What can hang from each mark
z7: z151 z261
z684: z261
z261: z7 z126 z133 z360 z450 z516 z684 z763
z151: z7 z126 z227 z360 z450 z684 z763
z516: z151 z261
z450: z151 z261
z126: z151 z261
z133: z151
z227: z261
z360: z261

Every row comes from one small tree of marks. The marks that hang from a mark follow it in brackets, in the order of their numbers. Every link used is in the known rows. Which tree was each row made from?
Known rows
z450[z261[z7 z126[z151] z360 z516]]: [ -7  17 -21  -8  -5  23 -17 -24 -67   8   4 -10 -13 -13  -1  47  13  44
 -15  25 -80   4 -44 -23   4 -55   2 -21  25  43 -13 -28   7   7   6  -5
  13  29 -35  -8   0  26  10]
z7[z151[z450[z261[z133]] z684 z763]]: [ -8  17  -2  10  -7  23  33 -37  28 -11   5  28   5  34  21  28  12  35
  -4  -8  20  -8  16   8  -2 -27  -5   6 -33 -16  26  33  19 -44  19  14
  19   7  21  -3 -10   2  -9]
z516[z261[z360]]: [-19 -17  57   6   1  -2  -2  -1 -18  -3  13 -28   0  -3  -2  -5   0 -58
  -8   4  18   4 -28  10  14  11   3  20  -4  -2  -4   0   0   6 -17 -20
 -16 -16 -19  -6  11  -3   0]
z7[z151[z126[z261] z227 z360 z684 z763]]: [  -7   21 -109   -7   30   11   18  -19    8  -29  -24    4  -14   20
  -20   21   -5   65   22    8   17   -7    0   21   24  -23  -12    3
  -60  -17   11    8   36   34   35   -4  -12  -49   27   14  -58   22
  -14]
z227[z261[z7 z360 z450[z151]]]: [  7 -11  63   3  -5 -40 -18  17  -6  15  32   8  14   0   2 -10  -5  -3
 -14  -8 -10  -8   0 -47 -10  13   8 -16  25  -5 -12   5 -22 -24  -1   6
   8 -29   0  -6 -11  -4  -7]
z133[z151[z7[z261] z227 z450]]: [ -9   9  -2  -3  44  53  36  41  -2 -23 -37  16   1  19  20  19   8   7
  53   9  56  -6  36  34  14   6  -2  14   1 -19  35  30   3  17  21  10
  38  21   6   2  -5  12   6]
z126[z261[z133]]: [-18 -19  30  10   8  17 -17 -35   1  -7 -35  -5  -1   3  -3 -27  15 -30
   4   0  39   2  -7  38  -7 -10   0   8  -6 -10  -5  19  24 -19 -11  -5
  11  -7 -14   6 -20 -16   8]
z133[z151[z227[z261[z7]] z684]]: [ -2   5 -51 -33  22  30  21  67  39 -11 -16  15 -10   9  -8 -42  -2  -1
  32  -4  -7 -12  29  17  44  33  11  -8 -10  -8   1   1 -12  55  -4  11
  38  16  19 -16   9  19  -5]
z227[z261[z126[z151]]]: [  3 -11   0  -6 -19 -13   7  -2 -17 -15  32  22   7  -7 -10  25   1   5
 -38  -5   0  -9 -16  11  22 -10  10 -12 -11  22 -27  -7   9 -17  -7 -23
   7  18  -7  -8 -26  -6  -9]
z516[z261[z133 z684]]: [-21 -19  45   6   9   0  13 -17  22   9 -10 -25   0   1   1 -31   1 -62
  -5  -8  22   9  13   3  -4  44   8  21 -12  -4   3   4  -3  -3 -10   1
  -8 -18   8   5  22 -12   0]
z227[z261[z516[z151[z126 z360]] z763]]: [ 11   7 -87  -9 -20 -37   9  21  35  12  12  -1 -25 -18 -12 -35 -23  -2
  -3 -16 -13  -1 -14  13 -34  -5  -8 -29 -11  18 -19 -42 -15  -8  -3  -5
 -37 -21   6   8   0 -11 -18]
z7[z151 z261[z126]]: [ 33  -2  72  -4  -2  41 -10 -13 -45 -27   9   2  18   4  -8  68  12  48
  -1   7  34   1 -31  29  32 -20   3  13  -3   2 -18   4  33 -12  17 -11
   3 -10 -29  -6 -28  -8   8]
z151[z126 z360 z450 z684]: [-32  16 -91   1   8  -6  13   8  17 -24 -21  10  -6  13 -22   4 -14  -1
  11   0   2  -7  30   0   5   3  -8   8 -53 -17  19  14  11  26  -5  -4
   7 -18  27   2 -25   0 -17]
z450[z261]: [-17   5  38   2 -18  10 -22 -24 -20 -11  14   3   7   4  -2  10   9 -19
   8   0  22  -9 -23 -14  14  -6  -9  -3   0  11 -12   5   0 -11 -31 -10
   7  28 -24 -14 -11 -20  -1]
z360[z261[z133[z151] z450 z516 z684]]: [-15 -18  31  14  24  15  21  -9  43  15 -24 -41 -15 -20  21 -76  11 -29
  -7 -21  31  14  25 -37 -29  63  10   2   4  -8  29   3 -24  21  17  30
 -10 -18  -6  20  37 -16  10]
z126[z151]: [-12  -5  44  -4 -16   7   9 -36   3 -38 -11  -3  -7   2 -20  25  11   3
 -21  14  30   0 -15   7  39   0   4  -3 -25  11 -14  15  25   0  11 -35
   4   8 -19   1 -20 -24  -2]
z360[z261]: [-16 -18  48  20 -11  20   6  16  16 -12  16  -7  17 -13  -2 -33  -1 -39
 -12 -13  43  -5  -4  10  22  33   1  22  -9 -12  -9   8  -2   1 -28 -17
 -17  31 -10  -3 -13 -17  -3]
z227[z261[z7 z450 z684]]: [ 13  -2  76 -14  -3 -46   3  17  51   1  -7   4  17  10  -1 -18  -6  -7
   2 -17  21  -3  33 -29   4  49   4 -12   9  -1  -5   5 -14  -2 -24   5
  -4  -1  39   1 -13 -23  -3]
z227[z261[z7]]: [ -1  -4  34  -8 -17  -6  -5  36  28   0  14  19   7   6 -11 -18  -8 -15
  -3 -10   5 -12   2   7  15  10   4  -3   3   8 -27  -2   0 -20 -33 -10
   5  22  17 -13 -19 -11 -12]
z261[z7[z151[z763]] z126 z133]: [ 26   0   7  15 -15   1   5 -14 -15  17  33  22 -22  20  -9  -1  -3  50
 -41  -4 -44   2  -3  14   0 -13  17  12   9   5 -11  16   3 -38  20   6
   7  24  18  -3 -10  -4   0]
z126[z261[z7 z450[z151] z516 z763]]: [ 27 -17  78   5   3 -11 -24  -7  -7  10 -33  11  23  -2 -11 -15   0  43
 -18  -1  -5   7  12   9 -29 -40  -4  -9  43 -12 -12   5 -13 -16  19   5
  -9  -6  -4  12 -25   8  12]
z227[z261[z684]]: [-17  -4  21  -9  -9 -15  -2   0  35  -7   6  -5  14   2  -2  -9  -3 -32
   5 -13  46  -5   8 -14   8  21  -2  -3 -12   8 -11  -3  13 -14 -29  -4
  -5 -13  18  -3  -9 -16 -12]
z684[z261[z360]]: [ -3  -7  28   9 -16 -13 -23  -1 -27   0  22 -14   7 -15  16  48   5 -55
   0   4  10  -3 -45 -32   3   4   1  14  -7   4  -4  -1   9  -8 -19  -8
  -9  -9 -20  -4  23  -8   0]
z261[z126 z360 z450[z151] z684 z763]: [ 29 -12  43   7  -8 -66 -32 -34 -55  18  36  -7  24  -9  -2   9  -4  27
 -39   0 -31  16  10 -53 -25   1   8  -9  52  -3  10   0 -32   1  20  15
 -12 -36   1   8  21   0  17]
z261[z7 z133[z151] z360 z450 z516]: [  0  -3  24  -2  21   3 -10  -9   6  30 -27 -36 -53  -4  12 -60  12   1
  -1   7 -37  16   0 -33 -34  24  16 -16  31   7  22   6 -20  17  32  31
  19 -32 -19   8  50  -6  19]
z151[z684]: [-12   1   3 -11  -3  13  -6   6  27 -21 -11   1  -3  13 -11 -12   4 -22
   9   5  27  -3  14  22  41  15  -3  12 -24 -13  -2  15  25  21 -25 -12
  12  15   1 -14   3  -7  -2]
z151[z227 z360]: [-11   8 -69  -8  10  10 -24   6  14 -17 -12  -6 -22  -8 -31 -11  -6  -4
  29  19   3  -6  17  -1  29  39  -4   3 -28  -6  -8   1   8  47   3 -20
  18 -20 -12  -8 -21  -2  -2]
z151[z360 z763]: [-15   9 -42  11  -7 -19 -15 -16  18 -20   9   1 -19   6 -29 -16 -15 -10
 -13  -4  22  -8  -2   3  -6 -20 -13   5 -45   1  -4  10  20  -3 -17 -20
 -16  -9  -1  -1 -32 -24 -22]
z450[z261[z126 z516[z151[z227]]]]: [  7  13 -65  -7  -3  21   4   6 -38  11   2  -9 -21 -12  10  17   4  -5
  20  10 -27   1 -15  13   8  -1  -7 -15  22  12  -8 -27 -20  22  -8  -1
   9  45 -34 -12   8   8   8]
z450[z151[z360 z763]]: [-20  -1 -34  23  -7  -9 -24 -20 -14 -13  31   8  -5   2 -33  -7 -17  -1
 -24  -5  14 -11  -5 -28 -13 -35 -10   4 -32  -8 -13  14   8 -23   7 -12
  -5 -29 -17  -2 -35 -10 -30]
z151[z227 z360[z261[z7]] z763]: [ -5   9 -76  11  14  10  10  47  36  -3  -3   9  -5 -10 -19 -37 -22   5
   5  -4 -18 -12  30  11   7  25  -4  13 -30 -13   0  -1  -7  35 -10 -12
 -11  23  22   0 -39  11 -16]
z227[z261[z133 z516]]: [-22  -9 -32   4  -7  12 -12  -5  29  25   7   0 -25  -7  14 -37   4 -32
  -6  -8  10  -3   0   2 -30   5   3  -9  -7  16 -15  -9  16 -42  -6   7
   9 -20 -10  -3  14  -4  -7]
z684[z261[z7 z126[z151] z360 z763]]: [ 44  -5  14  -3 -29 -35 -11  14 -49   8  28  20  20 -24  -1  70  -3  25
 -43  10 -86   3 -41 -11   1 -27  16  -2  23  26 -17 -22 -13   2   7 -12
  -9  34   1   1  19  14  11]
z126[z261[z516]]: [-21 -11  25   3   8  34 -19 -24  -7 -13 -47 -20  -1  -2  -7  -3  12 -11
   9   8  50   5 -17  35  -1 -42 -12   7  -1  -1 -10   4  37  -6 -10 -12
  -6  -6 -25   5 -26   1   4]

Write each row's tree
[ 19   3   4  -8   8 -42   9 -20 -13  13 -18 -58 -29 -13  15   3   3 -15
   1   8  -7  27  -1 -22 -14  30   0 -15  30   1  23 -18 -13  36   7  10
 -23 -22 -13  12  36 -13  19] | z261[z126 z360 z450 z516[z151] z684]
[-35  22 -83  -1  35  11  29  23  29  22 -16  -2 -10  13  44  23   1   3
  49  16  19   1  52 -13 -13   8  -8   4  11   0  39   1  20  -9  15  19
  19 -12  40   8  10  47   0] | z151[z7 z227[z261[z360 z516 z684]] z450]
[ -2  -5 -51   4  13  27  26  46  32 -18 -13   9   9 -22 -18 -49 -10   7
  10 -10   5  -5  36  13   2  32   5   7 -12 -22  20   5 -39  50  22   3
  13   6   5   5  -7   7  -1] | z133[z151[z227 z360[z261[z763]] z450]]
[ 12 -16  55  14  -5  -5  34  21  46  -2 -11 -30  -7 -21  15 -45  -1 -40
  -6 -16  45   8   7  10   0  58  -2   2   3 -21   6  -5 -25  16  -8  -8
 -33  24 -18  10   7 -29   5] | z360[z261[z450 z516[z151]]]
[ 37   8  55 -13 -23   9  21  20  49 -15  -8  35  20  24 -16  12  -4  73
  -7   3 -17   3  33  32  30  -5   6  11   8 -18   2  20   2  -7  20  -2
   9  26  44  -5  -6   8   6] | z261[z7[z151[z450 z684]] z763]
[  3   0 -75   4  -4 -18   7  25 -11   8  32  32  -3   8  10   7 -15  -8
 -17  -9   7 -15  17  27   0  -7   1   1  -6   1  -7   3  -1 -17 -17  -8
   3  22  22 -10 -27   9 -12] | z151[z227[z261[z126]] z763]
[ 18 -22  60  20 -11 -33 -24 -15 -57   1  42  13  11   2 -12  10  -3   4
 -42  -6   5  -1   7 -30   4  13   9   3  26 -15 -11  22 -28 -11   8  -4
   9   3 -21  -7 -15 -17   3] | z261[z126 z450[z151]]
[ 18  -8  51   4 -10 -25  58  45  36  -7  -5  -5  -7  14  -7 -27 -24 -54
 -14 -17  10   1  -3  56  10  11  -1  13  -9 -16  -6  -1 -28  -1 -29 -20
 -36  49  20  -1  -6 -24 -17] | z516[z151[z763] z261[z7]]
[  5  -6  10  -7 -25 -32 -21   4  10   9  35   8   9  -9   5 -16  -4 -13
 -13  -7   1  -4 -18   5 -13 -12   2 -13  12  14 -14 -13   1 -28 -20  -8
 -11 -18   3  -6   8  -6  -1] | z227[z261[z360 z763]]
[ -9  -2  40  15  17  30 -13   3 -37  -8  15  14  17  13   3  29   3   5
  18   7  44  -8  -2  -2   5 -25  -8  15   5  -8  -7  17  22 -34   6  -2
  12   2 -21  -2 -19   5  -9] | z450[z151[z7[z261]]]
[ 13  13 -39 -15  -1  19 -18  27 -13  13   9  43  28   5  -9   4  -4  46
  19   9 -65 -12  27 -13  18 -11  -2 -12  27  -7 -12  -5 -30  17   5  12
  34  32   6 -18   0  39   2] | z450[z151[z227 z684] z261[z7 z763]]
[-25 -11  56  -1   9  -7   5 -13  -4  -3  -5 -45   8  -2   0  -1   0 -57
   4   3  25  11 -14 -11  12  20   1  19  -4   0   7  -4   5  18 -17  -9
 -22 -32  -2   2  19  -1   1] | z516[z261[z360 z684]]
[-38  21 -71   2  10  25 -24  -6 -68  25  12  -8  -7   3   4  21   0  25
  12  13 -69  -4 -28 -63 -15 -56  -9 -16  16  15  -3 -20  -1   0   8  25
   8 -17 -18  -6  10  43  -9] | z450[z151[z126 z684] z261[z7 z360 z516]]
[ 32 -11  97  -6   3 -38 -23  -9  -1  -1 -36   0  22   1  -5 -15   5  22
  -4   5  -4   9  -1  25 -11 -17   0  -8  39 -10   3  10  -8   7  -8  -4
 -13  -4  10  10 -18  -9  24] | z126[z261[z7 z360 z450 z763]]
[ 14  -9 -92 -13  -1   7  -3  26  10  34  21  21 -20 -13   8 -61  -1  12
 -27 -19 -50   1   9  26 -34 -17  14 -20  13  19  -5 -26 -14  -6   6  29
  17   4   2  -6  44  21   1] | z227[z261[z126 z133[z151[z684]] z516 z763]]
[  4 -18  57   2 -12 -20  -6   1 -10   6  20 -14  11  -7  -2 -17  -6 -34
 -20   0  -3   7 -22  24  -2  -1   4  14  13   1  -6  -8 -12  -1 -12 -17
 -27 -12  -7  -3  21  -1   7] | z516[z261[z360 z763]]
[ -6  13 -49   3  42  30  16  20 -19   8 -19  22   6  19  39  36  14   8
  30  15 -13   1  37  48 -12 -20   1  20  -1 -15  44  19  35 -10  -1  22
  41  20  15  -2  16  35  14] | z151[z7[z261[z126 z133 z360]] z450 z684]
[-12 -11 -18  13  19 -20  22   2 -26  32  31 -10 -27   3  15 -58  -5 -24
 -13  -9 -27   9 -21   7 -34   6  14   7  16  11  20  -5 -33  -5  18  17
 -20 -16  11  14  49   6   4] | z516[z261[z133[z151[z7 z126]] z360 z763]]
[  3   8 -46   0  -9   1 -28 -43 -29  39   9  -1  -4 -13  14  -8   8  20
 -13  -2 -56  12   1 -19 -46 -23  -2 -15  35  32  -1 -28 -10 -19  -4  25
   1  16  -6   1  36  11  15] | z450[z261[z126 z133 z516 z684 z763]]
[-15   9  14  -4  -2  24  14 -14   4  -8 -23  -4   9   2   6 -10   6  10
   8 -10  18   5  10 -19 -25 -31  -6 -11  18   9  24   2 -22   0   8  23
   8  11   0   4  22  -1   3] | z133[z151[z450[z261[z516 z684 z763]]]]
[-15 -12 -22   5  -3  11 -13  16 -14   4  30  19  11  -2  -4   1  -6 -13
   4   0  21 -15  11 -20  15  15   3  -2   2 -11 -22   6  -8 -17  12  -5
  25 -22 -11 -12 -20  11 -14] | z450[z151[z227[z261]]]
[  1  15 -45  10  -8   0  24 -14  -2  -4  21   4 -13  17  18  60  -4  27
 -15  -8  17  -4 -32 -22   1 -32  -8  14 -44   1   6   3  31 -23  24   6
 -35 -19  21  11   1  11 -19] | z7[z151[z126 z684[z261[z516]] z763]]
[-10   2 -42   3  -6   5 -36 -34 -31  29  32  14  11  -6  12 -14  11   9
  -3   4 -60  -3 -11 -33 -28 -30   1 -18  17   4   2  -6 -12 -23   9  25
  27 -22 -24 -10  36  22   5] | z450[z151[z684] z261[z133 z360 z763]]
[ 28 -16  75  10  -3 -33  12  11  63  26 -10   3  23 -12   9 -69  -5   1
 -20 -22 -16  11  50 -12 -25  73  13   4  28 -13  11   5 -39   3  -6  17
 -20  22  41  17  19 -21  18] | z360[z261[z7 z133 z450 z684 z763]]
[  -8   20 -114   -7    9   -3  -13   38    4    7  -12   -2  -19  -11
  -17   22  -17    2   14    3  -58   -6  -11  -35   -5    0   -7    3
  -44   10   -5  -28   10   42   -7    7  -13  -11   14    3    5   23
  -18] | z151[z126 z360 z684[z261[z7 z516]]]
[ 29   9  81 -19   1  19 -12 -39  -4 -21 -17 -26  27  -2   3  56  14  56
  22  14  33  15 -26  -1   7 -20  -3   0   6   7   4  -6  39  -5  29   2
 -19 -64  -7  11   6  -3  16] | z7[z151 z261[z360 z684 z763]]
[-11   7 -20   4 -12  24 -30 -20 -58  11  21  -2  -6  -8   3  20   8   3
  -8   4 -21  -2 -28 -10  -5 -36  -8  -6  19  25 -15 -17   1 -10 -21  -1
   5  36 -36 -15   0   6   4] | z450[z261[z126 z516]]
[ -1 -10  57   7  29 -17  22 -54  16 -16 -41   9  -9  14  11   2  26  22
  -5   9  38   5  12  23   2   5   4  -9 -11  -5  17  31  21 -14  30 -10
  12   6   2  25 -30 -16  14] | z126[z151[z7] z261[z133 z450]]
[-20  19  33 -10  -1   2 -22 -19 -16   3  -8 -23  10   4   1  15   8  -4
  27  11 -25   2 -17 -47   8  -5  -6  -9  21  20   2 -10   1  12 -29   8
   5   8   0  -7   8   1   6] | z450[z261[z7 z360 z684]]
[  8  14  76  -5 -20  24  -8 -16  -8 -10  17   9   8  15 -13  24  10  42
  10   4  -5  -7 -27 -22  35  -6  -2  -3   9  12 -20   4  -1 -13  -3  -6
   8  27  -8 -13 -22 -10   0] | z450[z261[z7[z151]]]
[ -9  -4  10   2  15  53 -23 -17  -3   5 -42 -17 -14  -8  15   7  15 -18
  19  10  27   5  -4  28 -29 -13  -4   5  -7   8  -4  -1  40 -24   5   5
  12 -27 -38   2  12  -7   9] | z7[z261[z133 z516]]
[ -4  17 -39  -1  -2 -10 -12  -5 -48  23  13  21  27   5  -7  19 -14  46
  14   2 -55  -5  13 -62 -13  -9  -4 -16  40  10  -8 -12 -41   2  16  21
   0   2  27   5  -8  22  -1] | z450[z151[z126 z227] z261[z7 z684 z763]]
[ 15  -1 -57   5  -5  -6  10  13 -31 -18   4  24  14 -23  -5  89  -2   6
 -16  10 -33  -9  -1 -12  14   6   8   7 -29   2   0  -3  -5  22  23 -19
  20  15  -6   1 -18  16  -3] | z684[z261[z126[z151[z227 z360 z450]]]]
[ 20  -1  -3 -13 -14 -13  29  36  39 -18  -9  -5  -1  -3   8  16  -2 -62
  19  -7  19  -2 -11  21  33  37  -2   5 -29 -20   0  -5  -6  26 -27 -10
  -7  33  -2  -6  26 -20  -7] | z516[z151[z684[z261]]]
[ 31   2 -48  -7 -15 -17   3  25   0  22  -2 -20 -14 -31  29  32  -4 -31
  16  12 -28  10 -29   0 -19  10  -2  -5  17   4   3 -33 -15  15  11   0
 -22  -5 -16   6  55  13  11] | z684[z261[z360 z516[z151[z227]] z763]]
[-10  13 -55   8  -8 -29  72  17  33 -22 -20  12 -12  31  12   3 -19 -34
  -1 -16  37  -3  25  44  -2  -8 -11   5 -36 -30  31  24  -4  -7 -15  -4
 -22  29  44  10 -10 -24 -19] | z516[z151[z126 z450 z684 z763]]
[  5  13 -22 -13   8  -6  43  33  52 -17  -8  -1 -26  22   3 -23  -1 -27
  34   3  29   1  18  45  45  34  -7   6 -17 -19  12   7   9  25 -23 -10
   0  54  16  -5  15 -12  -5] | z516[z151[z7 z684]]
[ 38   4  19  -9   1  25 -25 -31  18 -12  -8   4   1 -10 -20  13   8  64
  10   6   2   4 -14  21 -13  -3   2  -5 -24   5 -12  -7  27 -15  41  -1
   2 -60 -21   7 -11 -13   6] | z7[z151[z360] z261[z133 z763]]
[ -4  -7  40  -8   5 -14 -22 -39  -5 -10 -38 -25  27  -5  -4  -1   9  -1
  10   8  27  14 -12  18 -10 -35  -8  -1  17   0   7  -2  23   6 -12  -2
 -20 -30   7  15  -6   0  16] | z126[z261[z360 z684 z763]]
